What can hang from each mark
k_790: k_233 k_240 k_801
k_801: k_233 k_790
k_986: k_21
k_21: k_986
k_705: k_21
k_240: k_705
k_233: k_671 k_770 k_790
k_770: k_671
k_671: k_770

Each row was made from one small tree. The marks that hang from a mark follow it in brackets, in the order of their numbers. Every link used is in the known rows. Write each row's tree.
Known rows
k_801(k_233 k_790(k_240(k_705))): [-0.93  3.41 -1.71 -4.47 -1.85 -2.06 -2.08  0.19 -0.32 -2.48  0.19  1.34
  1.93 -2.13 -0.57 -1.01  0.16  0.44  0.33  1.55 -3.09 -1.16 -0.65  0.29
  1.70  3.12  2.40  0.78  0.12  1.40 -3.02  2.18  3.33 -1.53]
k_801(k_233(k_790)): [-1.03  3.82 -2.42 -3.97 -1.08 -1.46 -1.82  0.11  1.93 -0.37 -0.66  0.19
  1.08 -2.93  0.78 -1.46  0.74 -1.35  0.36  0.26 -0.92 -1.22 -1.37 -0.55
  1.25  5.03  1.96  0.69 -0.24  1.44 -2.08  0.37  1.48 -0.53]
k_801(k_233(k_671) k_790(k_240)): [-0.77  2.46 -1.97 -3.61 -1.75 -1.32 -1.32  0.52  1.40 -3.11 -0.23  1.21
  1.71 -0.92  0.06 -1.86  0.08  0.02 -0.11  2.13 -1.24 -0.46 -2.96  0.40
  1.08  4.30  2.54  1.31  0.96  0.75 -1.76  2.04  1.35 -1.09]
k_986(k_21): [-2.75  3.36 -1.89 -3.41 -4.93 -3.27 -3.12 -0.13  1.64  1.11 -0.07 -0.17
  0.35 -3.17 -0.67 -0.99  0.52 -1.51  0.98  1.76  2.52 -1.75  1.23 -0.41
  0.73  4.03  0.98 -0.10 -5.02  2.41 -3.44  0.49  2.47 -0.69]
k_801(k_233(k_770 k_790)): [-0.42  3.44 -2.14 -2.84 -0.56 -0.07 -1.51  0.64  1.87  0.21  0.14 -0.58
  1.12 -2.63  0.97 -1.98  1.10 -2.06  0.35 -0.69 -0.91 -0.02 -2.03 -1.32
  0.95  5.21  0.72  1.10 -0.17  0.26 -1.00 -0.80  0.49 -0.98]
k_801(k_233(k_671 k_770) k_790(k_240(k_705(k_21)))): [ 0.33  2.78 -1.60 -2.11 -1.65 -0.85 -2.65  1.69  0.56 -1.98 -0.04 -0.36
  1.67 -1.09 -0.96 -2.10  1.56 -0.13  0.23  1.25 -1.54  0.74 -2.53 -1.51
  0.88  3.67  1.51  1.45 -0.48 -0.98 -0.97  0.16  0.92 -1.97]
k_801(k_233(k_671(k_770) k_790(k_240(k_705(k_21))))): [ 0.30  2.69 -1.31 -1.63 -1.54 -1.05 -3.28  2.06  0.57 -1.16 -0.56 -0.79
  1.26 -1.43 -0.68 -2.10  1.62 -0.47  1.03  1.08 -1.00  0.01 -2.96 -2.13
  0.26  3.54  1.69  0.63 -0.82 -1.25 -1.40 -0.94  0.37 -0.82]
k_790(k_801(k_233)): [-3.16  2.81 -0.97 -2.73 -2.86 -0.84 -2.09 -0.93  2.73 -1.07  1.33 -1.26
  2.18 -2.57 -2.30 -0.92 -0.98  0.13  2.29  0.21  0.35 -0.89  1.16 -0.40
  0.98  3.76  1.28  1.25 -2.09  1.48 -2.40  1.79  1.55 -1.20]
k_671(k_770): [-0.42  2.60 -1.39 -1.40 -2.86 -1.22 -1.30  0.26  0.45  1.36  0.26 -1.41
  1.59 -2.97 -0.12 -1.74 -0.19 -0.50  1.14 -0.42 -0.43 -2.14 -1.59 -0.77
 -0.14  3.77  1.27  0.38 -3.94  0.77 -2.61 -0.32  1.73 -0.16]
k_801(k_790(k_233(k_770) k_240(k_705(k_21)))): [-1.81  3.43 -0.07 -3.90 -2.05 -0.99 -2.75  0.55 -0.52 -1.40  0.62  0.89
  1.25 -1.60 -1.56 -1.92  1.62  0.11  1.59  1.52 -1.32 -0.95  2.05 -1.24
  2.17  3.10  1.11 -0.31 -2.17 -0.17 -2.37  1.61  3.51 -0.99]
k_770(k_671): [-0.62  2.79 -3.62 -2.88 -5.24 -3.17 -1.37  0.00  2.79  1.56 -1.35 -0.24
  2.35 -1.39 -0.07  0.23  0.69 -0.41  0.78  1.08  0.32 -2.52 -0.22 -0.98
 -0.50  4.52  1.88  0.77 -5.68  1.12 -0.19 -0.77  1.27 -0.04]
k_240(k_705): [-0.92  3.25 -3.27 -3.60 -3.84 -3.30 -2.75  0.04  0.93  2.23  0.17 -0.28
  1.70 -2.89 -0.90  1.00  0.21 -0.31  0.61 -0.21 -0.46 -2.16  2.36 -1.68
  1.08  2.93  1.02 -0.15 -5.52  2.18 -1.44 -1.19  3.21 -0.12]
k_233(k_671 k_770 k_790(k_240 k_801)): [-0.91  2.31 -0.35 -2.65 -2.04  1.47 -2.24  1.85  4.31  0.87  2.43 -0.77
  1.28  0.91  0.29 -0.55 -0.17 -3.77  0.42  0.11  2.46  2.40 -0.68 -1.96
 -0.04  3.84 -1.66  0.53 -1.02 -0.46  1.29 -0.80  0.29 -0.53]
k_233(k_770(k_671) k_790(k_240(k_705) k_801)): [-0.53  2.93 -0.89 -3.21 -3.48 -0.36 -2.88  2.01  2.98  1.48  1.54 -0.78
  2.15  0.42 -0.70  0.38  0.51 -2.95  1.43  0.40  0.36  1.44  0.94 -2.40
 -0.11  2.58 -1.09  0.36 -3.09 -0.45  1.13 -1.04  1.72 -1.21]
k_801(k_233(k_671(k_770)) k_790(k_240(k_705))): [ 0.31  2.14 -2.19 -2.56 -1.70 -1.34 -1.93  1.27  0.29 -2.38 -0.12  0.13
  1.63 -1.05 -0.42 -2.10  0.27  0.88  0.46  1.94 -1.96  0.03 -3.79 -0.77
  0.85  2.96  2.48  1.31  0.67 -0.09 -1.99  0.92  1.09 -1.66]
k_233(k_671 k_770 k_790): [ 0.51  2.91 -3.39 -2.58 -1.69 -0.22 -1.72  1.55  4.41  2.66  0.09 -0.71
  0.52 -0.54  2.17 -0.87  1.05 -3.79 -0.96 -0.34  2.38  1.27 -2.55 -2.47
  0.09  5.24 -0.33  0.64 -1.80 -0.29  1.79 -2.65 -0.31  0.12]
k_790(k_233(k_671) k_240(k_705(k_21(k_986))) k_801): [-4.13  1.30  1.97 -2.82 -3.62 -0.40 -4.12  0.53  0.64 -2.07  2.45  0.66
  1.21  0.19 -5.00 -0.35  0.68  1.61  3.09  2.28  1.37 -0.62  5.10 -1.84
  2.34  1.47 -0.40 -0.30 -2.76 -1.34 -1.70  2.37  1.89 -1.00]
k_790(k_233(k_770) k_801): [-3.95  2.15 -0.20 -2.83 -2.24  1.25 -1.86 -0.80  2.65 -0.21  2.45 -0.88
  1.12 -1.92 -2.85 -1.81 -0.17 -0.02  3.54  0.03  1.86  0.06  3.32 -2.03
  1.50  3.73 -0.58  0.22 -2.67 -0.19 -1.10  1.48  0.92 -1.08]

Write each row's tree
[-4.17  1.65  1.99 -2.67 -2.35  2.33 -1.97 -0.18  0.75 -1.80  3.83  0.19
  1.81 -0.53 -3.45 -1.62 -0.63 -0.81  3.65  0.29  0.51  0.24  4.28 -1.41
  1.18  2.84 -1.71 -0.66 -2.28 -0.43 -1.77  2.56  1.55 -1.30]
k_790(k_233(k_770) k_240 k_801)
[ 0.17  2.23 -0.41 -1.99 -1.61 -1.74 -2.52  1.56 -0.62 -2.51 -0.12  0.22
  1.24 -1.13 -1.13 -2.24  1.32  1.44 -0.06  2.24 -2.07 -0.94 -3.18 -0.24
  1.57  2.72  2.61  1.73  0.75 -1.19 -2.68  1.57  1.47 -1.56]
k_801(k_233(k_671(k_770)) k_790(k_240(k_705(k_21(k_986)))))
[ 0.29  2.54 -0.68 -1.99 -1.06 -0.28 -2.98  2.18  0.83 -0.37  0.54 -0.10
  0.84 -0.68 -0.29 -1.47  2.24 -1.50 -0.33  0.12 -0.71  0.30 -1.77 -1.65
  1.12  3.58 -0.20  1.05  0.16 -1.67 -0.36 -0.97 -0.07 -1.21]
k_801(k_233(k_671 k_770 k_790(k_240(k_705(k_21(k_986))))))
[-1.29  3.25 -0.89 -4.15 -1.40 -1.38 -1.44  0.05  0.12 -3.01  0.17  1.41
  1.92 -2.24 -0.07 -1.62 -0.06 -0.06  0.17  1.48 -2.68 -1.43 -1.49  1.06
  1.46  4.01  2.48  0.88  0.60  1.57 -3.53  2.77  3.00 -1.32]
k_801(k_233 k_790(k_240))
[-2.06  3.81  0.08 -5.01 -2.97 -1.19 -3.33  0.58  2.17  0.33  1.89  0.50
  1.64 -0.97 -0.85  1.09 -0.59 -2.29  1.00  0.86  0.11 -0.03  2.82 -1.05
  1.22  2.24 -0.04 -0.58 -2.18  1.76 -1.63  1.06  4.03 -0.15]
k_233(k_790(k_240(k_705) k_801))
[-1.31  2.49 -0.52 -3.31 -2.32 -1.36 -3.07  1.01 -0.06 -1.93 -0.28  0.92
  0.98 -1.12 -1.59 -2.16  1.36  1.12  1.60  2.77 -0.62 -0.96  0.02 -1.41
  1.63  2.84  2.25 -0.15 -1.75 -0.74 -2.22  1.46  2.78 -0.60]
k_801(k_790(k_233(k_671(k_770)) k_240(k_705(k_21))))
[-1.69  1.49 -0.87 -2.92 -3.37 -0.37 -2.29  0.93 -0.48 -0.36  1.49  0.96
  1.76 -0.24 -2.43 -0.81  1.44 -0.01  2.67  0.49 -1.09 -0.63  2.82 -2.81
  0.59  2.65 -1.01 -0.88 -4.35 -1.08 -0.16 -0.33  1.00 -1.43]
k_790(k_233(k_770(k_671)) k_240(k_705))
[-1.95  2.01  0.66 -0.92 -3.26  0.17 -3.97  1.50  0.92 -1.67  2.36 -1.84
  2.38 -0.71 -4.08 -0.85  0.48  0.06  2.89  0.28 -0.17  0.97  1.65 -2.24
  0.39  2.27 -0.56  0.73 -3.25 -1.08 -0.95  0.40  1.05 -1.82]
k_790(k_240(k_705(k_21)) k_801(k_233(k_671 k_770)))
[-3.36  1.70 -1.07 -2.39 -3.40  0.57 -1.78 -0.39  3.50  0.05  1.51 -1.09
  1.57 -0.98 -3.09 -1.68  0.43  0.25  3.84  0.69  2.08  0.18  2.57 -2.40
  0.81  3.75 -0.10  0.58 -3.60 -0.72 -0.09  0.90  0.12 -1.35]
k_790(k_233(k_770(k_671)) k_801)
[-1.45  2.64 -0.89 -3.46 -2.21 -0.91 -2.75  0.95  0.62 -1.37  0.44  0.79
  0.92 -0.68 -1.56 -1.77  1.63  0.05  1.27  1.85 -0.20 -0.25  0.87 -1.96
  1.82  3.30  1.13  0.05 -1.86 -0.82 -1.12  0.96  2.36 -0.97]
k_801(k_790(k_233(k_671 k_770) k_240(k_705(k_21))))
[-2.98  2.81  2.59 -2.82 -4.35 -1.53 -4.19  0.51 -0.14 -0.55  2.74 -0.16
  2.31 -1.26 -3.97  1.05 -0.09  0.16  1.86  0.87 -0.43 -1.67  4.81 -0.32
  1.66  1.26 -0.44 -0.16 -4.29  0.70 -3.04  2.19  4.42 -0.74]
k_790(k_240(k_705(k_21(k_986))) k_801)
[-0.02  2.27 -1.81 -2.52 -0.97  0.07 -1.03  1.18  1.44 -2.26  0.52  0.16
  1.64 -0.55  0.51 -2.47  0.54 -1.00 -0.13  1.00 -1.17  0.82 -3.71 -0.38
  0.67  4.51  1.23  1.65  1.24 -0.33 -0.77  0.96  0.32 -1.81]
k_801(k_233(k_671 k_770) k_790(k_240))
[-2.15  2.02 -1.82 -1.37 -2.44  0.40 -1.79  0.17  3.74 -0.30  1.62 -2.18
  1.88 -1.50 -2.01 -1.53 -0.52 -0.47  2.04 -0.14  1.63  0.84 -0.57 -1.47
  0.27  4.08  0.12  1.78 -1.73  0.03 -0.23  0.33 -0.53 -1.40]
k_790(k_801(k_233(k_671 k_770)))
[-3.43  1.60  2.38 -2.20 -4.02  0.14 -3.70  0.99  0.04 -1.18  2.63 -0.26
  1.83  0.25 -5.29 -0.84  1.43  0.95  3.75  1.54  0.01 -0.44  5.01 -2.40
  1.55  1.49 -1.22 -0.05 -3.99 -2.24 -0.91  1.68  1.69 -1.99]
k_790(k_233(k_770(k_671)) k_240(k_705(k_21(k_986))) k_801)
[-3.08  2.72  0.55 -3.44 -3.39 -1.37 -3.82  0.27 -1.72 -1.51  0.83  1.26
  1.42 -1.98 -3.51 -0.89  1.51  0.88  2.84  1.09 -1.27 -2.31  4.96 -1.87
  1.89  2.49  0.35 -1.63 -4.62 -0.11 -2.80  1.06  3.32 -0.41]
k_790(k_233 k_240(k_705(k_21)))
[-3.27  0.82  0.17 -2.55 -3.05  1.41 -2.86  0.70  1.68 -1.08  3.50 -0.31
  1.54  0.69 -4.00 -0.85 -0.32 -0.09  3.45  0.70  1.61  1.59  3.72 -3.20
  1.22  1.96 -1.98 -0.48 -2.83 -1.19  0.27  0.79  0.28 -1.33]
k_790(k_233(k_671 k_770) k_240(k_705) k_801)
[-1.07  3.52 -0.78 -2.73 -3.89 -3.84 -3.96  0.47 -0.34  1.95 -0.23 -0.39
  1.26 -2.97 -2.01  0.80  1.85  0.63  0.15  0.28 -0.71 -3.43  2.91 -1.18
  2.09  2.75  1.27  0.27 -5.40  0.78 -2.51 -0.26  3.77 -0.27]
k_240(k_705(k_21(k_986)))
[-2.23  1.34  0.71 -1.41 -2.83  0.87 -1.99  0.75  1.27 -2.55  2.57 -0.98
  2.42 -0.54 -2.71 -1.62 -1.20 -0.03  2.51  0.81 -0.06  0.40 -0.58 -0.41
 -0.15  2.86  0.11  0.85 -0.96 -0.19 -1.95  2.00  0.49 -1.17]
k_790(k_240 k_801(k_233(k_671(k_770))))
[ 0.13  2.64 -3.66 -2.45 -0.89 -0.70 -0.89  0.69  3.07 -0.82 -0.51 -0.64
  1.25 -1.69  0.75 -2.49  0.80 -0.41 -0.27  0.80 -0.08  0.60 -4.43 -0.87
  0.92  5.18  2.05  2.21  0.63  0.08 -0.34  0.09 -0.25 -1.40]
k_801(k_233(k_671 k_770) k_790)
[-1.00  3.81 -0.68 -3.62 -1.86 -2.39 -2.91  0.53 -0.68 -2.65 -0.36  0.69
  1.93 -2.59 -1.25 -1.33  1.15  0.77  0.78  1.79 -3.16 -1.45 -0.38  0.09
  1.90  3.30  2.86  0.76 -0.75  0.88 -3.34  2.06  3.67 -1.46]
k_801(k_233 k_790(k_240(k_705(k_21))))
[-1.90  1.69  1.66 -1.07 -3.06  0.06 -3.78  1.42  0.46 -1.43  2.87 -1.28
  2.09 -0.30 -4.02 -0.56  0.64  0.33  2.03  0.42 -0.22  0.33  1.86 -1.50
  1.20  1.79 -0.99  1.06 -2.02 -1.48 -1.17  1.08  1.08 -1.94]
k_790(k_240(k_705(k_21(k_986))) k_801(k_233(k_671 k_770)))
[-1.05  3.60 -1.33 -4.92 -3.05 -2.63 -2.30  0.29  0.18 -0.53  0.37  1.43
  1.87 -1.80  0.03  0.26 -0.43 -0.69 -0.26  1.40 -1.77 -1.82  1.04  0.12
  1.56  2.70  1.76  0.04 -2.40  2.33 -2.61  1.60  4.75 -0.40]
k_801(k_790(k_240(k_705)))
[-0.55  3.01 -3.69 -3.47 -1.58 -2.00 -1.22  0.02  2.91 -1.63 -1.22  0.27
  1.21 -1.82  0.55 -1.97  0.41  0.39 -0.29  1.87 -0.23 -0.58 -3.66 -0.22
  1.34  5.06  3.39  1.89  0.60  0.85 -1.45  1.26  0.78 -0.93]
k_801(k_233(k_671) k_790)
[-1.86  3.15 -1.93 -4.25 -1.42 -0.78 -1.25 -0.49  1.76 -0.30  0.00  0.80
  0.75 -2.19 -0.01 -2.22  0.71 -0.38  0.98  1.09  0.03 -1.08  0.34 -0.82
  2.25  4.64  1.76  0.32 -1.00  0.73 -1.78  1.65  2.33 -0.71]
k_801(k_790(k_233(k_770)))
[-2.98  3.21  1.70 -2.65 -4.64 -1.47 -4.29  0.50  0.33 -0.66  2.21 -0.93
  2.56 -1.51 -3.93  0.72 -0.36 -0.21  2.73  0.72 -0.33 -1.10  4.58 -1.04
  0.83  1.61 -0.09 -0.54 -5.41  1.03 -2.71  1.46  4.27 -0.51]
k_790(k_240(k_705(k_21)) k_801)
[ 0.45  2.34 -2.47 -2.46 -1.11  0.01 -2.18  1.87  1.77 -0.36  0.55 -0.31
  1.29 -0.72  0.26 -1.44  1.13 -2.10  0.22 -0.17 -0.47  1.41 -2.42 -2.18
  0.48  4.09 -0.19  0.72 -0.08 -0.79  0.33 -1.54 -0.45 -1.20]
k_801(k_233(k_671 k_770 k_790(k_240(k_705))))
[-3.23  1.39  0.33 -2.77 -3.86  0.66 -2.89  0.62  0.96 -0.88  2.83 -0.01
  2.16  0.25 -4.25 -0.59  0.19  0.28  4.02  0.90  0.40  0.58  4.47 -2.78
  0.93  1.70 -1.38 -0.35 -3.98 -1.18 -0.16  1.16  1.20 -1.78]
k_790(k_233(k_770(k_671)) k_240(k_705) k_801)
